What can hang from each mark:
P: B U
D: B L V
L: M W
V: W
M: L
B: D P W
W: B L V
U: P

Every row comes from one small tree of marks. Brackets hold a mark, then the marks that hang from it, in alphabetical order. Every link used is in the known rows. Which tree was each row made from?
Known rows:
{M {L {W {B D {P U}} V}}}: -11.2 -21.0  40.2   9.7  10.8   1.3  36.1  17.7  22.4   9.4  12.3  31.3  15.2  -3.2  -2.9  -4.7  11.3 -13.2  -2.5 -19.5  -2.5 -24.7  14.0   1.7 -18.4 -19.1  18.4   0.2 -53.0 -20.3  44.0   7.7
{W B {L M} V}:  -8.1  -8.2 -25.1  18.1  12.9  24.9   4.9 -23.7  22.8   7.7  -3.7  -5.0  24.2  -0.3  29.4  -0.8 -34.8 -34.6  31.9  -2.1   7.9 -13.6  10.0  10.1  12.5   9.3   7.5  -3.1  -6.4  -8.0 -14.9 -49.1
{L W}:  19.2 -19.1  -1.3  11.0  12.8 -15.8  11.5 -22.1 -24.5   3.5  24.7 -21.8 -16.0  14.0  25.5  -8.4 -48.2  -9.9   4.1  29.0  10.9  12.1 -16.6  47.5 -51.2  -6.4  -9.6 -33.3 -21.5   5.8  -6.3  -0.2
{V {W {B D} L}}:  -6.3 -12.0 -16.9  26.2   7.5  24.8  12.1 -15.2 -37.6   6.1  -0.4  25.1  10.3 -23.0  21.5  -6.7 -41.4  12.7  28.0  12.2 -32.8  -9.9   7.2   5.6   7.7  -4.8  53.2   2.3   3.9   0.6  27.8 -35.6
{U {P {B {W V}}}}:  24.6 -35.7 -16.9   8.9  26.0  -8.9   6.8  15.1  26.7  12.5   9.7  16.0  15.6   2.4  13.3   8.4 -34.9 -33.5  -4.2  -0.4   7.5  19.4  -2.1   9.5  -7.8   2.5  -0.3   7.7 -47.4 -14.9  14.9  -0.9
{B D {P U} {W {L M} V}}: -17.5 -14.6   7.0  28.0  13.7  22.3   8.7  32.4  45.5  22.2  -2.6  13.4  40.9 -18.5 -11.0   9.5  36.4 -32.5  -7.8 -34.0   6.9  21.6  20.4 -19.7  11.1  27.7  16.7   8.0 -37.2   3.8  29.0  13.2
{W {B D P} {L M} V}: -19.7 -18.3  -4.3  28.5  25.9  19.4  12.3   2.7  39.3  18.0 -12.6  15.3  36.1 -16.9   3.8   4.4 -10.2 -23.8  16.5 -25.8  -5.2 -14.6  16.2 -24.0  23.9  16.0  32.3  10.0 -20.0  -5.5  13.6 -17.1
{B D {P U} {W {L M}}}: -19.4 -10.7  12.9  21.3  13.6  21.3   0.2  35.1  29.8  19.4  -3.9   6.5  36.5  -7.2  -7.8   6.9  34.9 -13.8 -19.1 -17.3   8.8  28.8  13.8 -26.5  -2.6  31.0  11.9  -8.7 -27.8   4.9  35.2  12.4
{L {W V}}:  21.4 -24.6  -9.7  17.8  13.9 -17.1  20.3 -24.4 -11.4   5.3  25.4 -16.2 -11.3   2.7  22.3  -4.9 -47.8 -28.3  13.5  14.9  10.6   6.3  -8.5  53.6 -36.5  -8.2  -5.1 -16.0 -32.9   0.6 -11.9   1.1
{P {B {D L}}}:  -2.4 -31.7 -18.2  11.0  15.3   6.0  -3.9   2.1   4.1  27.9   3.3  11.3   4.6  -5.8  15.6 -12.6 -39.5  -4.6 -21.4   9.6 -15.9  10.8   0.9   8.2 -10.3  17.1  14.3 -23.0 -17.6 -22.2  21.2 -15.1
{M L}:  -1.8 -13.6  -0.4   6.9  20.6  -8.0  11.4  -5.2 -26.1  18.0  20.5 -21.5  -2.0   2.8  36.1 -14.2 -44.0  12.2   3.1  13.7  25.0 -17.5  -5.4   5.0 -23.8 -13.4 -23.1 -35.3  -6.0  -3.0  12.4 -23.1
{P {B {D {L M} {V W}}}}: -19.5   2.2  -1.6  26.4  18.6   2.9 -20.9  -2.8  10.2  23.2  -1.4  34.8  19.0 -11.4  18.6 -12.6 -23.7 -17.3 -19.2  17.9 -23.8  41.6   8.4 -13.0   5.7  46.6 -26.9  -9.3 -32.5 -21.8  43.4  -9.5
{W {B {P U}} {L M} V}: -11.9 -13.9  -0.2  12.1   0.1  23.5  18.9  -7.5  49.5   7.4  -6.0   7.2  24.6   1.3  17.9   3.6   5.4 -33.5  -1.3  -7.1  25.8 -18.5  14.1 -13.4   3.6  12.4  23.2   3.1 -21.0 -15.9   0.1 -29.5
{L M {W {B D} V}}:   2.2  -8.8  -0.6  16.6  26.3  -1.1   1.2  -3.3  28.0   6.4  13.7  10.6  25.8   0.8   6.1  -1.5 -29.1 -34.2  26.3   4.9 -26.5   4.8   3.0  39.0 -10.4   6.5  10.4  -3.8 -45.6  -9.3  -3.3 -10.1
{W {B D} V}:  10.6 -33.6 -18.2  16.8  28.0   1.3   7.1 -12.3  -1.0  11.1  16.5  10.4   8.1 -13.5   9.3 -12.5 -44.9  -9.5  22.7  10.3 -20.2 -33.2   7.0  36.3   3.6  -6.6  51.9   9.8 -18.0 -14.0  -9.3 -23.1
{U {P {B D W}}}:  19.9 -31.1  -9.0   7.4  35.3 -10.8  -8.6  37.0  10.3  16.4   7.1  22.8  25.0   1.0   4.0   9.1 -28.0  -3.8 -13.2   5.5 -16.3  23.7  -6.6   0.3  -9.9   7.4  15.9   0.5 -47.8 -13.6  33.2   5.6
{B D {P U} {W V}}:   4.4 -41.5  10.3  22.9  22.9  -1.0  16.6  24.9  19.6  18.5  21.3  16.3  14.5 -19.0 -17.7  -4.1  18.2 -17.9 -17.7 -12.4   4.5   4.1  11.5  10.9  -6.6   6.8  37.1  14.0 -38.6  -0.8  18.9  29.2
{D L V}:  -4.7 -19.7   1.1  13.5  27.2   3.1  -5.8 -44.2 -18.7  16.7  10.5 -12.4 -15.2   5.5  22.2 -31.5 -36.9 -11.1 -15.5  21.1  20.6   0.0  -2.9   7.4 -22.8  24.7 -21.1 -12.4   2.3  -6.9  19.6  -7.6
{U {P {B D}}}:  28.1 -28.0 -21.2   3.0  31.7 -23.8  -7.2  24.8   3.4  15.1   5.6  10.0  14.9   5.6  25.4   8.3 -47.2   6.9 -16.0  23.3 -11.6  -3.0  -5.7  -3.1 -17.8   0.3  26.8  -8.4 -49.2 -24.4  21.9 -11.0
{D {B P}}:  14.9 -26.2   6.9  12.0  16.6 -13.4   2.6 -12.5  -7.0   4.4   7.8  -5.3   8.6   3.7   4.2  -8.8 -25.4  -8.3 -20.5  30.0  26.2  -6.1  -7.2   3.5 -26.9   8.5  -5.6  -8.9  -3.0   2.7  10.4  -3.9
{P {B W} U}:  15.7 -31.9 -10.4   6.8  -7.0   5.3   0.1  19.5  11.6   9.9  21.2   5.9   3.2  15.3  14.7  -2.6 -13.4 -15.9 -20.0  24.5  11.4  23.8  -3.0  46.9 -28.9   9.6   4.3 -18.2 -34.1 -17.9  -8.0  -5.0
{V {W B}}:  12.0 -20.2  -9.5  13.6   7.4   5.0  11.0 -32.8 -34.8   1.0  22.5   9.8 -10.8 -10.0  30.8 -14.3 -61.0   6.0  14.8  44.1  -7.9  -5.8  -6.6  33.6 -17.2 -12.1  30.0  -7.9   3.9  -3.6  -3.3 -34.6
{M {L {W {B P} V}}}: -12.3 -25.9  34.4  12.5  21.2  -4.2  42.5 -10.8  14.0  10.3  10.2  13.0   3.5  -0.1   8.5  -6.0 -25.7 -21.0  13.6 -18.4  19.0 -17.9   2.1  -1.4 -19.5 -20.4 -12.6 -11.2 -29.4  -7.6  28.5   0.2

Which tree is each row?
 23.6 -29.5  -8.3   2.4  26.0 -10.3  -1.4  19.2  10.9  12.5   9.0   7.9  13.4  14.1  18.0   8.1 -36.4 -13.5 -15.0  16.2   9.5  24.5 -12.9   4.7 -21.5   2.8  -2.8  -8.8 -36.7 -11.8  22.9  -3.8 -> {U {P {B W}}}
-20.6   5.7   7.0  28.0  29.7   3.4 -21.7 -22.4  -7.8  21.8   7.3  17.6  13.7 -17.5  15.9 -22.4 -20.0  -8.8 -12.7  19.9 -18.8  32.1   9.9 -15.1  -0.8  41.4 -19.2  -7.3 -13.8  -4.8  47.4  -8.8 -> {B {D {L M} {V W}}}
-14.6  -8.5  39.2  21.0  37.3 -12.6  -2.5  -5.6  23.2   8.1   5.4  19.9  22.0  15.0  -4.3  -5.8  -7.5 -19.2  -1.2   5.0  -6.0  11.3  -0.4  -3.2 -17.3  27.1 -15.1   0.1 -43.9  -5.9  26.1  20.8 -> {L M {W {B {D V} P}}}
-12.5  -9.9   8.2  29.9  16.5  20.9  -0.9   5.7  42.5   7.9 -16.3  12.4  48.4 -10.1 -14.2   8.5  15.9 -55.8   4.6 -22.8  25.4  29.8  12.4 -22.3  14.4  33.8 -29.3  12.2 -12.8  14.8  28.2  -1.0 -> {D {B P {W {L M} V}}}
  1.5 -21.8  33.9   9.5  11.3   1.9   7.4 -28.3   8.8   5.5  -1.3   8.5   3.5   8.8  -9.1 -14.5 -11.6 -29.3 -30.6  17.6  17.0  24.6  -9.8  -2.6 -41.7  17.5 -29.5 -18.9  -4.7   1.8  47.2   8.0 -> {D {B P} {L W}}
 -7.9 -10.0 -20.2  23.4  -5.2  25.7  -7.1  42.8  50.7  17.0  -6.0  24.3  46.4  -7.0   3.2  14.8  19.1 -42.2   1.3 -21.3  -9.5  31.7  22.9  13.6  16.7  31.0   8.3   0.9 -55.8 -17.4  10.1  -9.4 -> {P {B D {W {L M} V}} U}
 19.2 -23.5  13.7   1.5  -1.1  -9.5  -0.5  -5.3   2.9  -0.3  14.3  -0.6   8.1  10.2   4.5  -9.0   1.0  -9.3 -36.8  39.5  30.2 -10.4  -3.8  12.0 -34.7   7.8   7.7  -6.3 -15.7  -6.9   4.8  -5.0 -> {D {B {P U}}}
-19.0 -22.0  15.7   9.1  18.7  24.1  -0.7  -2.3  62.7  20.5   1.2  27.8  27.8 -11.7  -6.4 -11.6  13.7 -30.1 -25.7  -8.7  -5.9  -7.8  18.4 -19.2   4.0  21.1  34.7   4.4 -25.3 -25.7  26.9 -13.2 -> {W {B {D {L M}} {P U}} V}
  0.9 -28.4  26.0  12.8  22.5  -5.8   3.5  -4.5   2.8   7.2  11.7  20.8   5.5   6.1   0.8 -19.1   3.2   4.4 -21.6  19.7   2.1 -30.6   7.8   1.4 -14.9  12.0  40.5  17.7 -29.7 -19.9  17.0   8.3 -> {W {B {D V} {P U}}}
 17.5 -27.0 -20.8   6.2  -0.9  -7.1  -5.2  25.9   1.4  14.9  19.2   6.9   4.9   6.2  22.2  -2.1 -22.4   3.7 -24.5  30.9  -9.3  -3.6   3.7  39.7 -25.3   4.5  35.6 -18.4 -46.3 -30.3  -7.6 -12.2 -> {P {B D} U}
  5.2 -24.0  -2.2  14.3  13.7   4.2  19.3 -39.0   1.4  13.6  15.2  -8.8 -13.0  -2.6  15.9 -16.4 -40.1 -37.5   1.3   4.6   7.8  15.5  -4.1  30.2 -32.8   4.1 -12.8 -19.3 -18.0  -2.9  15.5  -2.7 -> {D {L {W V}}}
-17.2 -16.8  -5.7  20.7  18.3  19.2  19.9 -16.7  39.0  12.6  -9.2   2.2  24.8  -6.5  16.4   4.7 -20.9 -31.7  14.1 -17.0  23.3 -12.5   9.5 -19.2  12.1  13.9  11.7   1.6  -7.8  -5.2  -1.2 -28.1 -> {W {B P} {L M} V}
-10.1 -26.3  10.6  17.4   9.7  15.2 -18.0  13.8  18.5  20.9   4.0  33.0  13.4   5.1  -6.7 -19.3  13.7 -24.5 -33.8   4.1  -9.8  31.6  10.3  12.8  -9.9  40.4  -1.1   4.4 -37.5 -25.3  40.6  15.2 -> {P {B {D L V} W} U}
 -0.3 -22.3  42.0  13.9  17.8 -12.0  11.9  -5.6   2.1   0.2  12.4  25.9   2.7  16.9  -6.7 -12.9   8.1 -10.3 -16.1  16.1  -2.6  -9.7   1.3  20.1 -35.0   9.8  20.7  11.9 -47.9 -16.4  25.6  21.5 -> {L {W {B {D V} {P U}}}}
-18.1  -5.2  50.8  10.8  14.8  19.0 -28.6  -7.8  49.8   8.9  -5.1  23.6  35.5  11.8 -23.8 -20.2  49.2 -48.2 -48.0   9.3  30.5  43.1   9.2 -25.8 -14.5  60.2 -52.1   6.7 -13.4  -4.2  55.6  16.0 -> {D {B {P U} W} {L M} V}
 -9.4  -8.0 -19.4  28.5  16.7  21.9   1.8  -2.3  21.9  15.2   2.8  -9.2  29.2  -9.9  11.5   2.3 -14.1 -42.5  22.7 -20.0  16.6  29.1  10.4   9.4   9.1  24.5 -16.7  -7.5 -13.7  12.1   0.4 -12.8 -> {B {W {L M} V}}
  8.5 -32.4   7.6  11.1  17.0 -12.2   7.6  13.1  -5.5  16.9  20.8  -2.0   0.0  -5.1   5.9  -6.9  -4.8  11.7 -32.2  19.7   8.0 -12.8   0.0   5.5 -30.4   2.7  41.9 -11.9 -29.2  -8.7   9.9   9.4 -> {B D {P U}}
-18.4  -1.7  10.3  19.6  -0.4  24.6   9.5   9.4  15.6   8.2  -5.4  31.9  29.5 -17.7  11.2   3.6   9.9   0.4  -6.9   7.9 -14.8   2.8  15.0 -27.6   5.1  12.6  42.7   1.7 -18.2 -10.1  36.1 -24.2 -> {V {W {B D {P U}} {L M}}}
-26.8 -13.3  35.8   9.8  26.0  18.0 -16.3 -10.8  44.6  18.3  -1.9  27.1  21.7   5.6  -5.6 -20.3  22.0 -16.3 -35.8   6.7  -0.2  -2.9  13.1 -28.5  -5.7  40.8  11.0   7.6 -22.4 -26.6  41.3  -1.3 -> {W {B {D {L M} V} {P U}}}
-18.9 -23.9  28.5  21.3  22.4  11.4  18.2 -50.4 -11.4  11.7   3.8  32.6 -13.4 -12.4   8.0 -28.6 -27.4  -6.3 -17.2  19.0   6.1   4.1   1.5 -23.2  -8.1  17.5   4.5   9.9   9.4  -7.6  49.3  -6.5 -> {D L {V {W {B P}}}}
-12.3 -36.6  26.2  14.7  19.2  18.4   4.9  14.6  17.2  26.3  10.1  16.3   8.5 -11.8 -20.9 -17.4  21.8  -6.5 -42.0  -8.7   1.0  22.9   5.1 -16.2 -20.6  21.3  29.6  -8.2 -12.8  -0.5  51.6  22.2 -> {B {D L} {P U} W}
 -5.8  -9.3 -20.4  17.3 -13.4  27.1   0.0  24.0  52.7  12.9  -1.9  10.1  34.0   2.7  16.2  12.2   8.1 -50.9   0.3 -10.4  15.7  33.8  15.4  20.1   5.4  28.8 -13.0  -7.0 -44.3 -15.0  -4.4 -17.2 -> {P {B {W {L M} V}} U}
 -5.9 -30.2  36.9  -2.2  -1.2  17.5  23.4 -27.4  19.8   5.7   7.7  14.0 -11.4  15.7   1.8 -17.2  -4.8 -19.3 -30.4  15.5  11.7   4.4  -7.6   7.4 -48.0   1.5  17.3 -18.7 -13.3 -17.9  31.5  -2.6 -> {D {L {W {B {P U}}}}}
 -0.2 -30.1 -31.2  28.4   2.6  19.3  16.9   6.6  12.2  16.5  -2.8   7.6  14.2  -8.4  14.5   7.4 -27.7 -39.7  18.0 -16.8  10.1  22.0   9.1  23.8   9.7  12.4   2.0  -0.7 -23.8  -3.3   1.7 -10.3 -> {P {B {W L V}}}
-33.8 -14.6  37.1  28.7  48.0  10.0 -16.4   4.3  31.6  31.6  -2.1  16.2  25.2  -6.6 -22.6 -14.9  17.3 -24.9 -29.9 -20.0   3.7  43.5   9.2 -40.8  -0.7  54.2 -31.1   0.3 -17.2   5.1  57.4  30.8 -> {B {D {L M} V} P W}
 -3.5 -13.2  13.8  10.5  15.1   1.7  29.9 -17.9  -1.5   4.0  18.4   5.5   2.0   5.1  21.3  -8.5 -39.3 -22.7  31.4  -4.1   5.8 -19.1   1.9  29.1 -21.1 -22.3 -17.2 -14.5 -27.4 -11.3  15.8 -19.9 -> {M {L {W B V}}}
 12.2 -18.3  24.9   9.1   9.2 -15.4  -7.9 -13.2   1.4  -2.6   9.5   7.2   6.5  14.5   3.4 -17.2  11.4 -15.7 -37.2  38.6  34.5 -10.8   0.9   4.4 -32.8  23.6 -13.9  12.3 -22.4 -13.0  14.7   7.8 -> {D {B {P U}} V}
 -4.8 -15.1  46.5  15.3  21.8  -6.4  -0.9 -38.8   4.6   3.5  -5.0  14.0   1.9  14.0  -8.7 -20.8  -2.3 -36.8 -32.1  16.8  23.3  24.0  -5.1  -6.9 -37.8  34.6 -50.2  -0.5 -11.8   0.2  57.6  22.3 -> {D {B P} {L W} V}
-17.1 -18.1  21.4  21.8  32.4  -1.8  10.7  -4.7  42.9  26.7   2.8   8.7  16.9 -11.3  -7.7  -3.4  -4.6 -39.4 -17.8 -20.5  -3.0  29.4   5.5 -15.1 -14.4  25.6 -13.6 -15.8 -38.3  -1.3  41.6  20.9 -> {B {D {L M {W V}}} P}
-30.3 -12.6  41.5  20.4  29.8  12.7 -17.7  10.7  39.9  27.1   2.8  21.9  25.4  -1.4 -21.4 -17.0  43.1 -25.7 -45.5 -11.3   7.3  38.9  12.5 -33.2  -7.5  54.4 -18.0   2.8 -27.7  -6.2  56.6  32.2 -> {B {D {L M} V} {P U} W}
-18.2  -4.4   4.0  23.6   7.8  21.1  17.2 -18.2   4.7   7.3  -7.0  13.5  17.3 -14.5  22.8   4.5 -27.0  -7.6   8.3   8.6   8.0  10.5   3.4 -27.0   5.4   9.9  10.1  -9.3   4.7   4.4  22.7 -33.2 -> {V {W {B P} {L M}}}
-20.5  -6.5  -4.3  19.3  26.8   0.6 -29.9   0.9  29.1  27.1  -4.4  14.6  22.1   5.8  15.2 -13.9 -21.7 -22.5 -23.1   8.1  -7.8  26.8   8.6  -9.1  -0.1  50.5 -30.4 -14.6 -35.2 -25.5  24.9  -6.9 -> {P {B {D {L M} V}}}
-13.6   2.1  24.3  15.9  26.3  17.2 -40.0 -23.1  27.9   8.0  -2.2  14.4  34.7   9.1 -11.1 -21.5   7.3 -46.9 -16.8  12.5  13.1  47.4   5.0  -3.6  -6.2  57.1 -67.6   2.1  -0.6   1.7  42.0  -3.3 -> {D {B W} {L M} V}
-20.7  -8.0  14.1  14.6  12.9  18.3 -33.8  22.1  47.8  24.2  -0.4  30.2  32.0   9.1  -6.0 -12.9  25.2 -34.0 -36.0   2.0  -8.4  49.3  15.0   3.7  -2.4  57.7 -26.4  -5.0 -45.3 -27.2  36.0   8.9 -> {P {B {D {L M} V} W} U}
-16.0 -41.0  16.6  13.5  32.7  15.6   9.5 -16.7   7.9  23.5   0.8  17.1   3.7 -12.0  -5.8 -20.5 -26.2   3.4 -19.1  -2.3  -9.6 -14.1   1.5 -19.5  -8.2   8.1  41.7  -5.0   5.1 -10.5  37.5  -8.7 -> {W {B {D L} P}}
 -6.4   8.6 -21.5  24.3   2.4  12.9   3.2 -16.2 -20.2   9.1   4.3 -10.1  11.0 -12.0  40.7   1.1 -38.4  -4.8  13.0  20.4   6.9  23.4   0.8  -2.6  -4.7  13.9  -9.0 -25.6  -1.7   9.9   9.7 -36.7 -> {V {W {L M}}}
